Each row was made from one small tree. The marks that hang from a mark follow it in brackets, in the order of their numbers. Every link used is in the known rows. Write each row's tree.
In the rows, zero is written as 128.
Known rows
K384{K195{K290} K239}: [120 149 149 147 101 150 117  80 113 101 104 147 110  97 155 102 135 107
 141 146]
K676{K290 K384{K195 K239}}: [151 147 112 145 104 178 100 107 132 119  87 209  90  58 146  90 101 112
  85 169]
K239{K290}: [124 143 137 173 135 132 120 119 121 126 112 179  97  98  95 116 134 115
 115 137]
K239{K384}: [123 139 155 171 121 122  98 139  95 141 112 183 108 122  94 114 163 112
 110 149]
K384{K58{K290{K239}}}: [145 177 183 139 118 124  95  95 132 153 163 187 127 132  80 118 145  80
 148 129]
K676{K290{K58 K239}}: [159 139 133 154 108 139 100 102 146 144 144 177  84 115  97  99 132  98
 109 144]
K195{K290{K58 K239} K384}: [153 138 160 163 120  88 101  87 129 135 174 125 101 129 118  95 190  97
 135 127]
K290{K58}: [110 123 156 163 139 113 100 106 121 136 138 169  87 138  99 112 159 102
 132 138]
K58{K384}: [118 150 158 173 150 107  81 127 114 146 124 177 111 134 113 131 148 108
 120 109]
K195{K290 K384{K58 K239}}: [154 146 186 127 149 116  99  76 124 112 167 134 130 105 104 101 183 108
 138 132]
K58{K290{K239} K384{K195}}: [127 190 152 161  92 122  71 116 118 153 133 189 121 144 143 118 142  74
 120 121]
K195{K384}: [129 139 156 164 148 100  89 119 111 122 135 144 120 117 117 116 165 114
 137 124]
K676{K384}: [128 135 140 175 144 120 109 121 119 146 110 198  98  89 114 114 125 115
 117 134]
K239{K384{K195{K290{K58}}}}: [100 134 133 164 115 126 103 104  91 130 124 171  90 129 154  87 186  97
 107 186]
K239{K384{K58{K290} K195}}: [105 173 160 141 117 139  82 115  93 143 133 210 124 134 123 106 174  79
 114 184]
K676{K384{K58{K290{K239}} K195}}: [133 189 151 141 101 138  94  98 131 159 141 229 113  93 118 102 128  73
 116 153]
K290{K58 K239{K384}}: [139 145 165 163  80 114  96 127 113 159 141 190  83 135  60 103 183  92
  94 147]
K239{K290{K58 K195}}: [102 150 117 177 124 120 110 107 117 133 115 172  74 115 101 100 148  84
  69 166]
K384{K239}: [136 139 173 146 111 139 106 107 121 115 109 164 108 112  83 118 138 110
 131 121]
K239{K290{K195} K384{K58}}: [117 180 137 162 122 130 107 123  99 145 111 209  95  92  72 102 159  88
  53 178]
K290{K239}: [140 160 164 164  96 121 108 111 130 139 120 172 106 110  86 123 125 105
 139 110]
K384{K58 K195}: [ 88 162 157 139 129 139  96  97 118 127 113 194 116 102 121 117 130  96
 139 147]

Which tree is each row?
[155 170 164 164  84 121  95 132 101 157 142 189 117 140  88 108 166  86
 114 147]
K58{K290{K239{K384}}}
[158 165 179 146 133  98 101  82 131 135 170 143 127 102 103 106 169 102
 147 118]
K195{K290{K239} K384{K58}}
[101 144 122 165  93 139  99 130  99 134 108 208  71 116 104  90 181  93
  63 189]
K239{K290{K58} K384{K195}}
[127 157 154 132 122 152 115  75 127 125 117 195 104  66 135  93 136 101
 115 161]
K676{K384{K58 K195{K290} K239}}
[163 149 138 159 115 125  70 112 146 162 153 189  82 131 102 107 145  95
  87 125]
K676{K290{K58{K384} K239}}
[147 148 192 122 135 120  82  99 127 118 151 159 126 109  69 114 177 102
 125 124]
K195{K384{K58 K239}}
[154 156 179 129 137 141  96  98 129 143 148 213 118 106  82 105 152  87
 108 152]
K676{K384{K58{K290} K239}}
[ 88 145 141 163 126 116  65 112 115 143 123 188  89 147 139 111 166  89
 101 137]
K290{K58{K384{K195}}}
[148 155 161 158 118 132  89 124 126 129 114 184  95 108  75 119 151 105
  77 116]
K58{K384{K239{K290}}}
[141 193 141 174  74 116  93 129  92 157 125 184 113 134 104 101 155  67
  85 159]
K58{K290{K195 K239{K384}}}
[133 180 155 160 119 119  74 112 108 141 126 166 119 151 123 113 150  69
  83 131]
K58{K290{K195} K384{K239}}
[127 179 153 140 113 145 109  92 128 119 110 186  99  83  63 105 135  86
  71 150]
K384{K58 K239{K290{K195}}}
[143 149 163 169 125  95  88  94 132 159 161 158  91 145 113 110 171  94
 116 112]
K195{K290{K58{K384} K239}}
[109 148 160 143  98 133  60 107 123 132 120 183  87 142 116 109 171  85
  89 134]
K290{K58{K384{K195 K239}}}
[ 96 165 157 144 114 140  89 121  97 140 110 212 112 107 106 109 159  95
 107 173]
K239{K384{K58 K195}}
[156 155 178 128 131 131  95 101 133 112 147 172 112  91  55 107 179 104
  93 136]
K195{K384{K58 K239{K290}}}
[121 169 143 154  94 148  80 119 120 122  93 194  96 100 109 112 140  97
  74 132]
K58{K384{K195 K239{K290}}}
[148 149 102 158  89 153  95 105 146 151 115 219  68  76 133  84 118  96
  81 168]
K676{K290{K58 K239} K384{K195}}
[128 158 111 142 143 164  93 100 136 138 108 230  98  57 148  96 105 108
  95 176]
K676{K290 K384{K58 K195}}
[139 129 132 162 161 124  70 114 132 149 148 182  86 141 124 106 154 104
  91 143]
K676{K290{K58{K384}}}
